Each row was made from one path, in order. Every step used is in the known rows, and no mark comes twice. Write each row's path.
Known rows:
zodiz/fisaf/gefis/minef: [  7.3  55.8 -30.6  40.6  -7.6  37.4  -4.2   0.1   3.3  -1.5  12.2 -22.8
   2.6  22.1   2.4   0.4  47.8  -3.4  11.7   8.7 -23.0]
vavu/fafo: [  1.2   7.7  -4.0  -6.2  -0.4  29.5 -12.4  -6.8  22.4   5.8   4.7   2.6
   9.9  27.7   7.7  -5.0  29.6 -15.4  -6.3  -7.4 -23.7]
zodiz/fisaf: [ 13.1  28.2  -5.5   3.6  17.7  47.8  -2.1  18.8  37.2  -8.1  -4.0 -17.6
   8.9  22.2   1.7  26.0  28.9   1.5  -8.9   5.0 -40.3]
lebaf/minef/gefis: [ -7.8  13.1   7.2   6.1  16.7  55.6  34.0   8.4  -2.2  -0.8   6.7  13.1
  19.5  15.8   3.5  -8.7  47.0  -4.6 -36.0  -2.8 -28.1]
fafo/gefis/minef/zodiz: [ 35.7  56.0   1.4   4.7 -16.4  34.0  30.1   2.4 -16.0  11.2   0.3  10.0
  13.1   5.6   6.5 -19.5  15.2  -6.7   7.8  10.9 -14.0]
vavu/minef/gefis: [ -5.4  13.9   0.9  21.9  10.8  46.1   2.3  -3.6  15.3  15.6  14.7  13.5
  27.7  46.2   8.4 -15.1  44.9 -12.6 -11.3   8.2 -23.4]
gefis/minef/zodiz/fafo: [ 43.1  45.4  -5.4  -4.0 -27.0  11.8 -11.3   2.8  11.0  -5.2   1.1  -9.5
 -11.2   2.7   7.0   4.6  20.3 -17.2  -6.6 -16.3   1.1]
gefis/minef/zodiz/fafo/lebaf/kide: [ 49.7  34.8   4.3   1.3 -18.3  27.5 -29.0  -8.8  16.8  -8.3   5.2  -8.5
 -30.1  13.7   7.3 -14.0  25.6 -38.3 -40.5 -24.0  23.5]
fafo/gefis: [ 13.7  30.4   5.9  10.4   6.2  60.0  17.8   5.7   4.9   0.8  -1.2  19.1
  16.9  33.1   2.3  -8.0  14.0 -15.2 -11.8   8.0 -36.1]
lebaf/minef/zodiz: [  7.5   8.4   3.4 -21.4   8.3  36.0  25.8  28.9  -3.7  -8.1  -4.8   3.1
  12.8   0.1  -9.7  -9.5  11.5  14.8 -18.4 -14.0 -20.3]
fafo/gefis/minef/zodiz/fisaf: [ 35.9  61.2 -15.9   7.4  -5.2  27.4  36.0   9.9   1.0  -2.8   0.9 -11.1
   6.6  -0.8  10.4   8.8  19.7   8.5  19.0  25.3 -11.8]
fafo/lebaf/minef/gefis: [ 10.8  13.7   1.7   4.5  13.9  44.6  30.9   2.8   2.4   8.7  -2.9   6.1
  -0.2  20.0   5.3 -21.2  48.2 -26.0 -56.9   4.8 -11.0]
fafo/gefis/minef/zodiz/fisaf/lebaf: [ 18.1  46.4 -16.5  -2.8 -17.6  22.0  56.4  -4.5   5.6  -2.9  11.3 -15.3
   6.4  -8.8  -0.4  13.4  25.6   5.1   8.3  32.5  -4.3]
vavu/minef: [  7.1   6.9  -6.3  13.3   9.8  38.6 -18.5   1.9  24.6  10.7   3.6  12.5
  14.8  55.0  -3.7  -9.6  32.2  -4.0  -4.3  -9.6 -36.7]
zodiz/fafo/gefis/minef: [ 37.4  51.6 -13.2  23.5 -19.9  28.9   2.8 -18.3   3.9  -0.6   7.1  18.5
 -17.0  34.8  12.7   3.0  28.1 -30.3  -7.9  -6.3 -17.3]
vavu/fisaf: [ 26.8  11.6   7.9   8.8  30.9  53.6   4.5   7.8  36.8  19.5   5.7   0.4
  15.9  36.4  16.3  -0.1  22.7 -30.4 -30.1  -1.2 -29.0]
fisaf/gefis/minef/zodiz: [ 11.0  54.4 -10.3  19.9 -25.5  33.9   0.0   5.9 -23.0   7.4   9.7 -12.4
  14.6   2.0  -1.4 -34.4  23.4  -9.1  10.9   1.6  -0.8]
minef/zodiz/fafo: [ 26.1  24.3   3.2 -16.3  -9.7  27.8 -10.1  18.2  22.4 -18.8  -0.3 -10.7
  -3.3   5.5   3.2   8.4  -2.7 -13.0 -14.2 -14.7  -2.8]
zodiz/fisaf/lebaf: [ -2.7  12.6  -8.5  -6.8   5.8  42.1  17.2   3.7  42.5 -10.7   5.2 -22.1
  10.3  14.5 -12.4  33.5  34.2  -1.6 -20.1   9.5 -32.4]
vavu/fafo/gefis/minef: [ 19.5  37.3 -16.9  13.6 -18.1  20.4  14.7 -29.3  -7.0  18.3  11.0  21.8
   2.3  31.2  18.5 -17.2  40.2 -22.1  11.9   6.7 -19.2]
minef/zodiz/fafo/lebaf/kide: [ 32.6  13.7  12.4  -9.0  -0.3  42.6 -31.4   6.2  27.9 -23.3   1.4 -11.7
 -21.5  17.9   3.0  -8.0   2.7 -34.4 -47.3 -18.3  21.2]

Write each row's path:
[ -7.5  38.1 -19.1  11.1   2.5  43.2   6.9  25.4   7.1 -19.9   6.4 -34.8
  15.3   2.3  -1.8  -1.2   3.4  10.1  14.4  17.2  -3.9] | minef/zodiz/fisaf/gefis
[ 15.5  14.9 -12.5 -11.9  -1.0  28.4  36.9  14.3  -5.6 -27.1   4.3  16.7
 -10.1  11.3   1.3  -3.0  -5.6  -0.2 -14.2  -7.8  -0.9] | lebaf/minef/zodiz/fafo/gefis
[ -1.8 -22.2  -4.0  -7.5  28.5  40.4  44.4  -1.3  28.3  11.5  17.2   6.4
   7.8  26.4  -2.9   1.3  36.2 -16.7 -49.0  -6.8 -23.5] | vavu/fisaf/lebaf/minef
[  3.8 -17.5  -1.7 -24.0  23.0  29.5  57.0  11.8  18.5   7.5  15.6  -5.5
  11.3   3.0  -1.5  -3.6  16.1  -5.0 -39.7   1.2  -1.8] | vavu/fisaf/lebaf/minef/zodiz
[  8.1  23.5   2.4  -5.1  -4.3  41.0  13.6  -0.7  20.0 -13.3  22.4 -24.7
   8.3  -7.6  -8.9  18.6  41.2  10.0 -12.6   1.9  -1.9] | gefis/minef/zodiz/fisaf/lebaf/kide
[  2.3  25.0 -35.3   2.9  10.1  25.9  25.4  23.6   1.1 -19.0  -3.5 -32.7
 -12.1   2.5  -6.7 -19.3  16.4   2.7 -16.6  14.1  12.1] | fafo/lebaf/minef/zodiz/fisaf/gefis
[ 12.3  17.1 -19.2  -3.8  15.3  18.4  -0.2  20.3  32.4  -5.1   3.0 -20.0
  15.2  27.3   0.2  11.8  17.2  23.5  16.7  10.6 -14.3] | vavu/minef/zodiz/fisaf
[ 36.7  14.2 -18.8  -4.1  -7.2   0.9 -23.6  -0.2  33.7  -3.8  -3.5 -10.3
 -24.5  39.8   4.2 -13.0   8.5 -27.9 -20.7  -5.1  18.1] | vavu/minef/zodiz/fafo/lebaf
[ -1.6   2.0 -13.5 -23.8 -12.8  24.0  56.2   0.8  -1.3 -27.3  15.6  12.1
 -10.7   3.0 -10.3   5.7  -0.7  -3.2 -23.4  -2.2   7.0] | fisaf/lebaf/minef/zodiz/fafo/gefis
[-25.1   3.5 -11.4  -2.3  15.5  44.1  58.5   2.7  19.8 -14.5  15.7 -12.3
  12.9   3.9  -4.1  25.2  55.0   6.2 -34.1  15.7 -18.6] | zodiz/fisaf/lebaf/minef/gefis
[-10.1  35.3 -22.3  29.3   7.7  54.6  -3.6  13.5  17.6 -15.9   9.9 -25.4
  10.9  25.7  -1.5   4.5  25.2  -2.8   2.0  10.8 -26.4] | zodiz/fisaf/gefis
[ 35.2  52.9  -9.8  -2.5  -5.1  18.7   9.6  15.7  16.5   0.6  -3.7 -27.1
   6.5  -6.5   5.9  15.9  31.7  10.8   9.7   9.1 -15.8] | gefis/minef/zodiz/fisaf
[ 24.6  40.6 -15.0  29.7   1.3  31.6  13.5   1.7  -5.6  23.8  19.4 -16.4
  13.3  12.2  16.7 -34.0  19.4 -24.8   2.5   9.2   9.5] | vavu/fisaf/gefis/minef/zodiz
[  6.7  15.7 -11.4 -20.4  19.0  27.9  32.2  36.0  14.6 -20.8  -4.1 -18.3
   8.3  -2.2  -5.7  17.7  18.6  29.6  -6.6   0.3 -21.7] | lebaf/minef/zodiz/fisaf
[ 14.0  -1.8 -17.2 -31.7  -0.3   1.6  19.6   2.2   6.3   2.6  -9.3  -4.1
 -14.0   5.3   4.4 -26.0  22.1 -10.8 -24.2  -3.4  12.6] | vavu/fafo/lebaf/minef/zodiz
[-14.9  -4.8 -18.4 -13.4  15.6  33.9  38.3  11.0  30.8 -17.1   6.1 -12.4
   1.2  12.5 -16.9  29.4  44.1  15.5 -27.5  -1.4 -33.3] | zodiz/fisaf/lebaf/minef
[ -2.7  -9.3  -9.2 -32.3 -12.4  15.6  29.7   6.7  13.2 -26.6   9.7  -4.5
 -12.0  -2.5 -16.4  12.9  10.3  -1.2 -33.4 -19.1   4.1] | fisaf/lebaf/minef/zodiz/fafo
[ 18.1  38.2 -17.0  46.5   6.4  43.4   0.7  -9.7   5.2  28.4  21.1  -4.6
   7.2  35.5  16.6 -28.4  41.2 -35.9  -9.7   3.0 -12.1] | vavu/fisaf/gefis/minef
[ 43.6  25.4  -2.0 -16.9 -12.4  16.7 -11.9   8.7  29.1  -9.3 -14.0 -20.6
 -24.2  10.2   6.7  -3.4  -0.5 -36.6 -36.3  -5.9  14.4] | minef/zodiz/fafo/lebaf
[-14.6  -1.8   8.0   0.2  17.6  67.8  -0.4   0.4  42.6 -21.8  20.1 -15.2
  11.1  20.5 -14.2  26.4  38.8  -1.4 -31.5  -4.5 -25.8] | zodiz/fisaf/lebaf/kide
[ 19.5  37.4 -12.0 -11.9 -17.2  15.3  30.4   2.2  22.1   0.1   7.7 -31.9
   7.4 -15.5  -6.6  21.9  38.2   8.7  -0.3  14.6  -5.7] | gefis/minef/zodiz/fisaf/lebaf
[ 15.1   5.5  -7.2 -23.3  -0.5  18.9  12.0  21.1   9.7 -23.6   1.1   1.5
 -10.7   6.2  -4.0   6.6   5.2   1.2 -23.5 -24.5  -4.6] | lebaf/minef/zodiz/fafo
[ 34.5  46.9   6.3  -4.1 -16.9  26.7   3.4   9.9  -3.5  12.6  -2.5  -6.6
  12.8  -1.5   1.3 -11.5  26.0  -4.6  -2.6  -4.8 -15.8] | gefis/minef/zodiz
[  3.8  15.8  -5.3 -24.1  -0.7  31.9  29.8  17.4  32.7 -13.0   4.2 -33.9
  14.9 -10.3 -11.4  26.0  14.1  10.9  -8.5  17.0  -9.7] | minef/zodiz/fisaf/lebaf
[ 30.3  41.5 -23.4  29.8  -8.9  16.6  -2.1  -5.1   6.2   6.9  24.3 -20.1
 -11.5  17.6  23.9 -17.7  11.9 -36.5  -1.5  -1.8  26.0] | vavu/fisaf/gefis/minef/zodiz/fafo
[ 25.7  -0.4  -3.8   2.4   2.8  26.4 -39.8  -5.1  34.2 -15.4   9.7  -0.7
 -21.3  44.8   0.7 -18.7  10.8 -25.0 -32.1 -20.1  25.2] | vavu/minef/zodiz/fafo/lebaf/kide
